Each row was made from one small tree. Brackets hold a mark, then the marks that hang from it, in alphabetical order. Every link used is in the known rows. Write each row's tree.
Known rows:
(Y U (V (D N))):  -1  22  -3  -2  -5  -7 -12   3   8  -7   2  18  -1 -13   5 -25   5   9  -9   3  -7 -18  -2   9  -6  16  -3   2  15  -5  -3  -3   5 -10   5  -2   6   1   5  -2   4  -7 -12  21  11
(P (Y (U (D N))) (Z V)):  -2  21  -1   6  -8   4  -1  -1   4  -3   4   7  -1 -22  16 -23   3   7  -7  -3  -5  -2   2  11  -9  10  10  -2   2 -14 -14   3   4 -32   5  -8  -1  -8   8  -1  20 -16  -6  10   6
(V (Y U)):   3  21   2   3  -3  -8   3  -1  -9   3  -5   5  -4 -10   0  10   8   5   2   9  -3  -1   1   0  -2   8   7   1   9  -1  15  -1   0   1   1   0  -3  -3  -2   6   4 -11  -2   2   7
(V (D (N (X A) Y) U)):  -6  10   6  -6  -8 -28  -2   0  -4   1   1  -5  -3   3  -2 -52   2 -15 -12   1   4 -28  -4  15 -15   6  -7  -7   7  -2  -5  -3   0 -10  -8  -1   4   3   8   2  -3 -10  -7  25  -1
(A X): -2  1 -4  0  1 -7  3  0  7  2 -1  2  1  6  2 -3  3 -8 -5 -1  0 -5  0  5  2 -3  1  0 -2  8  3 -1 -2 -1  0 -4  4  0  3 14 -2  2  4  7 -5
(P (Y (V (D (N C)))) Z):  -2  25  -1  -2  -9 -12   2  -7   7  -8   4  10   3  -1   9 -49  -3   3 -13  -6  -6 -14   1  19 -10   4   3  -3   7   2 -16   5  -8 -21   3  -8   3  11   1   9  12  -9  -5  27   0
(N C V X Y):  -8   1  13  -3 -23 -22  14  -1  -5   5  -9 -22   5   6 -18 -43  -5 -17  -5   2  -5 -11  -6   0 -12  -4  -3   7   9 -15  -2  10 -13  -1   4  -3   1  18   7  25  -8  -7  -4   6 -15
(N (V D) X (Y U)):  -9  10  11 -10 -15 -16   4   1  -6  11  -1  -6   6  -3 -13 -33   2  -7 -14   5  -1 -23  -5   2  -9   5  -1   3  17 -15   3   9  -4 -13   3  -1   4   2   7  17 -13 -11  -6  10  -9
(P (Z (V (Y D)))):   1  22  -7  -1   7  10   7  -7 -20   5   0   7  -1  -3  16  -2  -7   1  -3  -4   9  -5   9   9  -1   3  13  -3  14   0  -8  -1   2  -6  10   0 -10  -5  -2  -5   2 -10  -4  -3  -2
(U (D N)):   4   2  -1   3  -3  -6   1   7  11  -5   1   0  -7 -12   8  -6   1  -5   2  -3  -9   0  -3   2  -8   3  -1  -1  -4  -7 -10  -1   1 -13   2  -4  -3   4   7  -7  18  -7  -5   6   0
(P Y):   0   7   3   1  -5  -7   0  -8   9   1  -1   1   3   4  -1 -12   5   5  -6   0  -3  -2   4   3   1  -1   5   0  -4   0  -2   7  -5 -10  -1   0   1   2   1   2   3  -3   4   3   0
(D (N C V (X A))):  -1  -4  13   0 -16 -24  13   1   4  -2   5 -17  -2  -2  -2 -45   0 -20  -6   1  -9 -15  -6   3 -18   4   6   2  11  -4 -12   6  -5   5   6  -5   3   5  10  16   2  -7 -13  19  -4
(P (Y (U D))):   4   7   3   3 -10  -6  -1  -3  15  -3  -1  -1   2 -12   1  -2  10  12  -1   3 -12   0  -2   1  -6   4   5   1  -1 -13   1   5  -4 -17   1  -1   1   3   5   0  11 -11   2   7   9
(N C (V (Y U)) (X A)):   2   5  13  -1 -15 -24  20  -2  -9   5   0 -22   1  -6  -8 -25   7 -10  -3  10 -11 -15  -6   1 -20   9  12   4  21  -5   9   7  -8  14   9  -2   0   2   5  23  -4 -15 -11  16   0
(Y (U (D N)) V):  -2   9  -5   8  -5  -5 -11   8  15 -12  -3   7  -3 -19   3 -13   4   8   0   5 -17  -4  -2   3  -9  11  -4   4  10 -15  -4  -3   5 -10   3   0   6   7  13  -1  14  -8 -13  17  12
(Y (D N) V):  -2  14  -6   5  -1  -8 -12  -7  13 -10  -6  16  -2   3   6 -23  -6   3  -4  -2  -6 -10   6   6  -2   3   3   4  18  -7 -17   0  -1   4   6   7   3  14   6  -8   2  -4 -11  15  10
(Y V):  -7   1  -8   1   2   1  -8   1   6  -4  -2   4   3   2  -2 -12  -2   5  -3   2  -6  -3   3   1   0   3  -4   4  10  -2  -1   1   2   5   2   4   5   7   6   3   0   3  -6   8   1
(Z (V D Y)):   4  23  -4 -12   5   6   8   0 -13  11   1   8  -2  -7  12  -3   4   0 -10  -1   9 -20   3   4   1  19   3   1   6   6   3   2   3  -8  15  -2 -10 -11  -1 -10   0  -9  -4  -6  -7
(Y (V (D (N X)))):  -6   8  -2  -7   0 -10  -4   3  10  -1   4  12   0   2   2 -34   1  -8  -9  -3  -3 -22   0   6  -6   7   0   0   9   4 -11   1   3 -10   3  -2   4   6   6   6   0  -2 -10  16  -6
(U (D (N C V X))):  -1  -5  10   2 -16 -17  16   8  15  -3   1 -16  -3 -12   1 -25  -2 -17   0  -3 -15  -8  -8  -1 -15   2   0   5   3 -12 -12   4  -6 -11   8 -11  -2  15  10  12  13 -11 -10   8 -10
(V (D (N C X) U) Y):  -1  25  10   1 -10 -29  15   1   0  -3  -1  -1  -4  -6   6 -33   3 -15  -5   3   2 -24  -3  14 -12   9   0   1   4   8   4  -4  -5  -9   0 -14  -6  13  -4  11  10 -18  -7  18  -6
(N C (Y D U)):   7  21   4   2 -22 -19  -2 -10  -7  -8 -16  -4   0  -2  -9 -21  -2   4   4   1  -4  -7  -7   6 -14   3  -1   4  11 -22  -2   1 -16   3   4   5  -1  17   0  -3  -6 -14   2  14  19
(D (N X (Y V))): -12  10   1   1  -9 -21  -8   1   3   0  -7   3  -2   7 -12 -47  -1 -13  -2   1  -5 -13   1   3  -9  -2  -3   1   6  -9 -11   3   0 -10  -5   2   8  12  13  15  -1  -1  -9  14  -5
(D U): -10   1   0   9  -2  -6  -3  -1   4  -6  -3  -4   2  -5   3 -10  -2   1  -2   4   0  -2   2   7   2  -1  -9   2   2  -3   8  -6   3   3  -7  -5   4   7   2   3   4  -2  -2   7   3
(P (Y (U (D N)))):   3  15   5   7 -13 -12  -4  -1  18  -6  -1   4  -3 -15   4 -13  10   7  -2   2 -13  -2  -1   4  -8   6   6   1  -2 -13  -4   5  -3 -22   1  -3   2   1   7   0  17 -13  -2  12  10
(N (Y D V)):  -5  14  -7  -2  -5 -10 -12  -9  -2  -3 -14   5   2  11  -9 -24  -7   4  -3   1  -3  -8   5   4  -3  -2  -4   3  17 -15  -9   2  -8   5   2  14   2  19   9  -5  -9  -3  -3  11   5

Write each row's tree:
 -4  -7   7  -7 -15 -20   5   2  -7   9  -2 -23   2  -5 -14 -31   6  -9  -7   8 -12 -12  -8  -1 -19   3   2   0  18 -24  -1   7  -4  -4   1   8   5   2  19  14  -6 -11  -9  16  -2 | (N V (X A) (Y (U D)))
  6   5  11 -15 -10 -22  26  -2 -10  10   4 -19   1   2  -2 -31   4 -15 -12   3  -4 -25  -7   4 -18  11   9   0  19   6   3   7 -12   8  14  -3  -6   4   2  16  -7 -13  -9  16 -11 | (N C (V D Y) (X A))
 -2  24   6   0 -17 -25   0  -1   0  -9  -7  -2  -3  -8   1 -46  -3  -7  -8  -1   0 -21  -5  18 -10   8 -15   1   2  -6  -4  -5  -8 -11  -3 -10   0  15   2  -1   7 -12  -4  21   3 | (V (D (N C Y) U))
 -3  14  -8   2   0  -2  -4 -15   6  -5  -2  11   6  11   6 -26  -7  10 -10  -5  -4  -3  10  12  -2  -8  10  -1  16  -6 -17   6  -6 -11   1   5   4  14   2   3   2  -6  -2  17   4 | (P (Y D V) Z)
  0  19   0   7   1 -12   3  -9  -3  -3 -12   3  -2   2   6   3  -3   2  -2   5   2  -7   8   8   1  -1   3   3  14  -1   8  -4  -3   8   0   3  -7  13  -3  -3   1 -14  -1   5   4 | (V (Y (D U)))
-10   6  -8  -2   2  -4  -8   1   8  -6   0   6   5  -1   6 -23  -2   5 -12   2  -2 -17   3  10   2  10 -13   3  12   1   3  -4   4  -1   0  -2   5  10   5  -1   0  -2  -7  18   0 | (Y (V (D U)))
 -1  12  -7   4  -3  -2 -13  -8   7  -8  -7  13   3  -3   1  -5  -2  15  -1   5  -8  -6   2   2  -3   6   3   7  23 -14  -4  -1   1   8   6  10   6  11   4  -5  -5  -8  -7  14  20 | (Y D U V)
-12  19   8  12  -7 -16   2   1   6  -5  -7  -1  -4 -13   4 -26  -1  -5 -11   8  -7 -11   6  10   3   7  -5   7  17  -1   6   0   5  -1  -1 -10   1   6   7  14  14 -12 -15   8  -8 | (D (N (V Y)) U)
  0  -2   3   3  -7  -5   5   7  15  -3   0  -5  -4 -14   6 -13  -2  -7  -5  -1 -14  -3  -3   1  -5   5  -2   3   6 -11 -11   3   1 -11   6  -5  -2   4  11   0  16  -8 -10   4  -7 | (U (D (N V)))
-18  10   9   9 -13 -27  -5   0   2  -3  -8  -4  -2   1  -8 -47  -1 -16  -3   3   0 -14   2   9  -8  -4  -8   1   1  -8  -3  -3   2 -12 -14  -6   7  12   9  15   4  -8  -6  15  -5 | (D (N X Y) U)
  2  -3   7  -7 -16 -28   9  -4 -13   3  -5 -23   0  13 -16 -42   2 -17   2   1  -2 -13  -9   2 -23  -2   1  -3   3  -8  -2   3 -14   6  -3   5   2  12   7  12 -11  -5   1  18   1 | (N C (X A) Y)
 -8   8   7   0  -2 -17   1   2   7  -2   6   4  -1  -4   6 -32   1 -13  -8  -2   4 -23  -2  11  -6   5  -5  -2   1   3  -4  -5   5 -14  -5 -11   2   5   0   5   3  -9  -7  15  -6 | (V (D (N X) U))
 -4  10  -7   6  -5   0  -5  -2   9  -7   2   5   5 -10   5 -19   1  15  -5   2 -13   3   2  10  -9   0   5  -1  11 -13  -5   4  -1 -21  -1  -2   6   7   8   7  15  -9  -3  19   6 | (P (Y (U D) V) Z)
 -3  27  -2   8  -1  -5  -1  -6  -2  -1  -9   9  -4  -9  15 -13  -2  -2  -6   2   5 -16  10   9   1  13   4   5  13  -4  -3  -3   6   0   8  -1  -7   2   4  -9   6 -15  -9   2   5 | (Z (V (Y (D N U))))
  0   6  10   3 -10 -18   1  -5   6  -1   2  -2  -2  -6   1 -27   2  -5  -7   2  -7 -17  -3   3 -14   5  14   2  26 -14 -13   4   0   5   7   6   5  -1   8   3  -6 -15 -14  18  12 | (Y (D (N V (X A))) U)
 -6  12   7  14 -15 -20   0   2  10 -16  -5  -5  -3 -12   4 -33  -3  -7   1   2  -5  -8  -4  13  -7   5 -10   5  -1  -4  -1  -6  -1  -1  -5 -13   4  15   1   6  15  -9  -8  17   7 | (D (N C) U)
-12  17  12  11 -25 -27  -1   0   6 -12 -13 -12   0 -11  -6 -55  -7 -10  -9   4  -9 -12  -3  14  -7   4 -17   9  12 -16  -2   1  -5  -3  -3 -11   5  20  10  15  10 -12 -12  17  -3 | (D (N C V Y) U)
  4   5   7  -8 -13  -7  14   1   2   0   1  -9   4  -7   3 -22  -5  -3 -13  -2  -5 -15  -7   6  -6  10  -4   6  12  -2  -2   5 -11   0  15  -9  -3   8  -1   6   0  -8  -5   7  -7 | (N C (V D))
  5  10   9  -7 -10 -20  12   3   4  -1   5   0  -3  -2   4 -32   2 -14  -3  -6   1 -21  -9   7 -13   7   2  -1  -2   4 -11   0  -7 -12   5 -10  -3   7  -3   5   2  -9  -4  14  -4 | (V (D (N C X)))
  0  34  -3   5   1   5   2  -4 -15  -1  -2  14  -6 -15  17 -10  -3   2  -3  -1   5  -7   6  11  -5   9  15  -2  17  -5  -9  -2   6 -11   9  -3  -7  -8   0  -2   9 -16 -10   5   7 | (P (Z (V (Y (D N) U))))
 -4  15   5   1 -16  -9  -5  -8  -2   2 -12  -2   3  -4 -10 -20  -5   7  -9   5  -6  -9   0   3  -3   2  -1   6  25 -25  -2   7  -6   2   6   8   1   7   7   3 -10 -13  -5   6   7 | (N V (Y D U))
 -2   8  -4   4  -8  -6  -8  -3  19  -7  -3   3   4  -9   0 -13   7  15  -4   5 -17  -3   2   2  -6   8   1   5   7 -15   1   6  -2 -13   2   3   6   9  11   1  10  -9  -3  15  10 | (P (Y (U D) V))
  7  15   3  -2   1 -23   8  -8  -6   4  -2   3  -8   8   3 -14   4 -11  -1   1   0 -15   4   3 -12   1  18  -5  14   4  -8   2  -4   8   3   8  -7   3   3   0  -3 -12  -8  13   4 | (V (Y (D (N (X A)))))
 -6  12   1  -5  -5 -16  -2  -5  17   2   4  11   3   6   0 -43   6  -1 -13  -3  -4 -21   5   8  -6   5   4   1   4   1 -11   8  -3 -18   1  -2   5   8   7   9   2  -6  -5  19  -5 | (P (Y (V (D (N X)))))
 -4  11  -3  -1 -16 -16  -5  -2  -4  -8 -13  -7   2   5 -13 -36  -4   0   0   2  -9  -7  -3   6  -9   2 -12   5   7 -13   0   2 -11   4   2   2   3  22   8   7  -1  -1  -3  15   3 | (N C (Y V))
 -7  21  10   4 -18 -15  -8   1   0  -1  -8   1  -3 -14  -9 -36   2  -2  -9   7 -10  -9  -3   6  -5   7  -5   5  15 -18  -4   5   1  -8   1  -1   6   0  12  11   3 -10 -11   9   2 | (D (N V (Y U)))
  2   0   6  -6  -2 -17  16  -7  -7  12   0 -11   0  10  -3 -15   1 -12  -9   5  -3 -17   3  -1 -10   0  17   0  27  -1  -3   8  -6  14  10  10  -4   3   7  10 -12 -11  -9   8  -8 | (N (V (Y D)) (X A))
 -4   1   4  -2 -12 -16   2   3  -2   5  -5 -10   0  -4 -13 -15   5  -7   4   3  -5  -7  -7  -3 -14  -2  -1   0   2 -21   2   2  -4 -16  -5   2   2   7   9   9  -2  -9   0   6   0 | (N X (Y (U D)))
 -2  14  -4   4  -5   9   2  -3   1   0   5   1   2 -19  13 -12   2  10  -7  -2  -2  -1   2   7  -8   8   9  -1   3 -14  -7   4   3 -29   5  -6  -1  -9   6  -1  14 -14  -2   6   5 | (P (Y (U D)) (Z V))
-14   2   8  12  -5 -20  -2   3  11  -6  -1  -2  -2  -4   0 -31   0 -15  -1   2   1 -12   1   7  -5  -2  -3   2   0  -2  -2  -6   7  -9 -10 -10   6   8   5  13   8  -7  -8  14  -3 | (D (N X) U)
  3  17   4 -10  -1  -5  13  -1  -4  10   0   1   1  -5   3  -7   1  -1 -15   4  -2 -17   1   4   2  10   3   3  17   5   6   7  -3  -2  12  -3  -8  -2   0   6   0 -10  -7   0 -14 | (N (V D Y))
 -6  14   0   7  -6 -14 -11  -4  12  -8  -3  15   0  -3   0 -24   1   1   0   3  -7 -14   2   3  -9   3   8   5  21 -13 -12   0   3   0   4   5   8  12   7   4  -2 -11 -12  21  15 | (Y (D (N X)) U V)
 -5  -6  10  -1  -6 -17   7   1   4   5   7 -10  -2   0  -2 -37   2 -17  -9   1  -7 -14  -1   2 -11   3   8  -1  13  -2 -12   5   3   1   3  -1   6  -4  12  14  -2  -4 -14  13  -6 | (D (N V (X A)))
 -4  19   5   9  -2 -23   6  -8   1  -2  -8   5  -5   2   4 -15  -1 -12  -1   4   1 -14   7   8  -4  -2   8   2  12   0   0  -3   0   1  -1  -1  -5  14   0   6   5 -16  -8  10   0 | (V (Y (D (N X) U)))
